Each row was made from one path, in order. Every step used is in the known rows, and no mark comes twice. Write each row's path.
Known rows:
bevus vadulan zoku lasu golas: [ 23  19  30   4  26 -65  50  32 -39   4 -10  58 -13   2   3  -6 -23 -83
  45  -8  28 -40  47  44  11]
fube lasu vadulan: [ 21  11  22   0 -25  -4  -7 -13  -7  25 -34  20  -2  -4   4  18  23 -28
 -17   4   8 -23  10 -17 -14]
zoku vadulan lasu: [ 14  31   8  23  -8 -37   0   4 -20   3  24  -5 -66   2   3  23 -12  -7
  19  -2 -15 -13  24  -5  -4]
vadulan bevus fube zoku lasu golas: [ 20 -20  40  20   3 -59  43  24 -13 -29 -16  10  33 -41  -8  -2 -11 -76
  88  31  37 -34  50  48 -35]
selug bevus vadulan zoku: [ 27  -4  41 -30   9 -30  35   7 -11  16 -24  29 -46   1 -35 -41  -2 -50
  -6 -21   4  -1  28  29   4]
lasu vadulan bevus: [ 12  41  32  23   3 -20   9  18 -27  14 -21  -7 -35   3 -20  14   7 -38
  17  18  10 -21  11 -11 -28]
vadulan zoku lasu: [  1  -1  19  27  16 -26  42  31 -29 -35   6  29 -29  -9   3 -10 -14 -37
  11  23  -3 -22   3  20 -36]
fube zoku vadulan lasu: [ 25  16  36  18 -18 -47  12 -18 -13 -15  19   8 -65  -2 -12  36 -17 -20
  21  21 -14 -11  31  -1 -19]
lasu vadulan: [ 15  26  20   6  -3   1   3   3 -21  21 -22   8 -19  11   5   4   2 -32
 -14  -3   9 -15   3 -17   7]
vadulan bevus selug: [ -2  -2  43  -6  11 -50  10  -1  -4  -5   5   4 -25  -6 -34   0 -11 -26
  29   2  10  -5   3  21 -28]
golas lasu vadulan: [ 26  14  35   8 -14  18  14   2 -10  15 -33   1 -18 -17  -4  16  -5 -24
 -17 -10  14 -14  20   3  11]
golas lasu vadulan zoku: [ 18  26  52   5   3   0  36  25 -26  15 -24  19 -49 -15 -18   4  10 -50
 -16   7   9 -19   5  20 -16]
fube lasu golas: [  7  -3  -6  -7 -12 -20 -11  -6  29  33 -17  20  47 -20  10  19  20 -20
  21   6  18 -21  23  13  -6]
bevus fube zoku vadulan: [ 21 -28  30  -6 -15 -18   0 -15 -15 -10   3   6 -10 -24   6   4 -13 -48
  27  -5  11   8  34  20  -1]
selug bevus fube: [ 20 -45  16 -26 -11   9  11   4  16  10 -28 -19  14 -28  -7 -53   9 -26
   4 -28  10   6  20  20  11]
bevus fube lasu: [ 15 -35  12 -24 -29  -5  -7  -8  -3   7 -21   2  37 -27   4 -14  38 -16
  14 -10  14  -8   8  26 -12]
komiv lasu zoku vadulan bevus: [  1   9  20  22  -5 -58 -15  25 -11  37 -13  12 -21   6 -41  46  10 -65
  59  37 -13  -1  14 -38 -60]
komiv lasu vadulan bevus: [  8  40  38  29 -16 -27 -11  32 -23  35 -47  13 -19  13 -38  27  26 -51
  24  27  -2 -19   0 -39 -49]
zoku lasu vadulan: [ 23  14  21  32  -3 -10  26  13 -37 -15 -23  21 -16   2  19   3 -25 -46
   0  -1  10 -31  18 -16   0]
vadulan zoku lasu golas: [  1  10  10  27  28 -40  44  42 -13  -6   1  36   0 -12  15  -6 -14 -64
  36  19  16 -36  19  33 -21]
zoku lasu golas: [  6   0  -8  28  11 -26  24  19   1  -7  -6  21  33 -16  27   6 -29 -39
  36   0  21 -30  33  14   7]
zoku vadulan: [  4   4  -7  17  -1  -8 -14  -4  -8   5  17   4 -26  -6  21  21 -25 -12
   5 -11  -4   2  24  -6   6]
zoku vadulan bevus fube lasu golas: [ 15  -4   7  12 -13 -52 -12  15   0  36  -7  -2  21 -46  11  19  18 -58
  76   1  28 -27  56  40 -27]
komiv lasu golas: [ -5  15   1   4  -3 -23 -19  25  21  51 -33  30  45   3  -7  19  17 -36
  30   4   8 -10   6 -15  -6]
golas lasu vadulan zoku fube: [  0   7  75   8   0  -3  44   0 -22  10  -6   4 -42 -20 -13  -2  21 -62
 -25   0  24 -53  27  20 -15]
zoku vadulan lasu golas: [ 16  43   0  25   3 -55   4  16  -3  34  20   5 -36  -4  18  28 -11 -32
  45  -7   6 -26  39  11  11]

Write each row's path:
[-22 -13  35  -5   5 -41  21  -7  20  29  13  21  21 -22   2   2  44 -56
  13  14  30 -60  31  30 -31]  vadulan zoku fube lasu golas
[  3  -9  53   0   1 -88 -12   5  -9  41 -11  35 -33   6 -53  35  -6 -85
  59  15  -1   1   8 -27 -54]  komiv lasu zoku vadulan bevus selug
[  7 -13  63   9   3 -67   8 -28  -7 -17  16  24 -52 -17 -33  32 -42 -49
  37  14   3   0  32  15 -38]  fube zoku vadulan bevus selug
[ 11  -7   3  -1   6 -31  -3  -5  -6  26  12   7 -23   5   5  21 -14 -48
  21   6   2   1  17 -18  -4]  lasu zoku vadulan
[ 28  -3  91  21   2 -69  45 -11 -36 -39 -25  40 -42  -9 -33  20 -43 -84
  31  25  20 -35  27   4 -45]  fube zoku lasu vadulan bevus selug
[-14  17  70  11  -4 -25  13  13 -27  38 -25  29 -33  18 -26   0  46 -84
 -14  16   8 -50  -1 -29 -39]  komiv lasu vadulan zoku fube
[ 47   9  38 -24 -17 -43  29 -10  -7  13 -23   4 -52   8 -35 -27  -1 -20
  10 -28  -2 -11  41  13  21]  selug bevus vadulan lasu
[ 30   0  47  26 -11 -17  35  -8 -31 -32 -30  35 -16  -2   3  19 -30 -58
   4  24  10 -29  25 -16 -18]  fube zoku lasu vadulan
[ 23 -32  47  19  -8 -43  42  11 -32 -61 -13   1   4 -36 -20  -5 -10 -51
  63  34  16 -21  34  35 -50]  vadulan bevus fube zoku lasu
[ 12 -26  11 -27 -14 -25  -1 -19  13  23 -17  16  23  -3 -18  15  30 -30
  10  25   2  -9   0 -11 -32]  fube lasu zoku
[ 34  -3  46   1 -22 -47  14  -8 -28 -14   9   0 -49 -15  -7   8   2 -40
  41   2   3 -11  32  23 -12]  bevus fube zoku vadulan lasu
[ 37  -6  80   2 -23 -14  33   6 -27  -9 -45 -10 -14 -41 -40  11  14 -64
  36  20  29 -19  35  36 -31]  golas lasu vadulan bevus fube zoku
[ 29 -60  17 -35 -32   4   1 -14  30  15 -40  -6  34 -45  -9 -42  31 -22
  -1 -21  10   1  25  22 -10]  selug bevus fube lasu
[ 16 -25  24 -22  -4  -4  20  -3  11  13 -14   0   8 -14 -23  12   4 -30
  11   9   6   1  10  10  -6]  golas lasu zoku
[ 12  38   7   5   3 -48  17  18   6  27   2   0  -9   4  -2   9  15 -20
  39   5  13 -30  17  16   3]  vadulan lasu golas
[ 24   6  39   5  14 -50  49  18 -56 -28  -1  52 -42   5 -10 -11 -21 -58
  23  -2  10 -27  27  32  -6]  bevus vadulan zoku lasu
[-14 -32  32 -20   4 -26  23 -27   4  11  15 -10  12  10 -15  -7  21 -48
   8   8  20 -36  12 -11  -7]  lasu zoku fube
[ 17 -22  58  -5   5 -66  18  -8  -4  14   6   7 -43 -29 -41  32 -32 -65
  47   1  14  -2  36  23 -25]  golas lasu zoku vadulan bevus selug
[ 20  16  26 -16  -2 -52  25   6 -11  15   5  -4 -32  21 -30   2  25 -31
  28  24  -3 -15  -8  -7 -20]  vadulan lasu zoku
[-14 -34  25  -8 -23  -7  -2 -41  18  -1   7  -4  25 -19  -1   7  30  -8
 -10   3  11 -40  28  -1 -18]  zoku fube lasu
[  6  -7  13   3 -11 -37 -23   9  -1  46 -13  28  -7  14 -16  36   5 -61
  29  14 -11   7   6 -46 -26]  komiv lasu zoku vadulan
[ 16 -26  29  18  -7 -19  31 -11  -7 -57  -7  27   3 -15  -2  15 -32 -25
  16  29   1 -14  24   3 -24]  fube zoku lasu
[ -2 -46  47 -18  -6  -9  29 -26  14   7   4 -15  14 -21 -23   6  16 -41
   5   2  23 -34  32   8  -3]  golas lasu zoku fube
[ 19 -32  32 -30 -16 -47   9   7  -8  19 -22 -11  27 -22 -36  -4  56 -55
  59  31  21 -15  10  21 -58]  vadulan bevus fube lasu zoku
[ 17  21  38 -21  13 -40  28  11 -38  12  -3  38 -46  17 -24 -14   6 -44
  10  -8  10 -10  13  30   2]  bevus vadulan zoku
[ 22  30  43  26 -10  -6  18  17 -19   6 -29 -13 -33 -25 -23  26   1 -29
  13  16  12 -23  27  10 -23]  golas lasu vadulan bevus
[ 31  -9  32 -20 -30  -4  -3  -5 -22  30 -41  10  17 -17   4  -9  39 -49
   2 -15  27 -23  12   8  -4]  bevus fube lasu vadulan
[ 34  47  27 -16  -3 -70  22   8 -19  37  -7  22 -20  16 -12   5   3 -41
  49 -20  23 -35  43  28  33]  bevus vadulan lasu golas
[ 28 -62  43 -31 -16  -3  23 -17  21  -8 -37  -3  15 -31 -25 -43   5 -38
   7  -6  12  10  26  23  -7]  selug bevus fube zoku
[-11  17  62   6  11 -19  35  -1 -33  16   5   8 -47   9  -7 -13  28 -69
 -23   6  22 -52   8   0 -18]  lasu vadulan zoku fube
[ 17 -22   3 -24 -16 -23  -5   3  13  38 -26   8  62 -33  14  -8  36 -40
  38 -12  34 -21  27  39  -2]  bevus fube lasu golas
[ 35 -16  25 -30 -10 -15  15 -18   3  16 -31  14 -14   1 -22 -29 -17 -26
  -5 -36   8   2  42   7  30]  selug bevus vadulan
[ 17  10  64  -5 -13 -54   3 -16 -15  22 -28  24 -28 -11 -32  19  11 -52
  12   7  17 -30  12   3 -44]  fube lasu vadulan bevus selug
[  1   3  37  14  11 -59  -3  -4 -14   1  23   9 -52 -13 -16  21 -36 -36
  33  -9   4  -2  26  15 -23]  zoku vadulan bevus selug
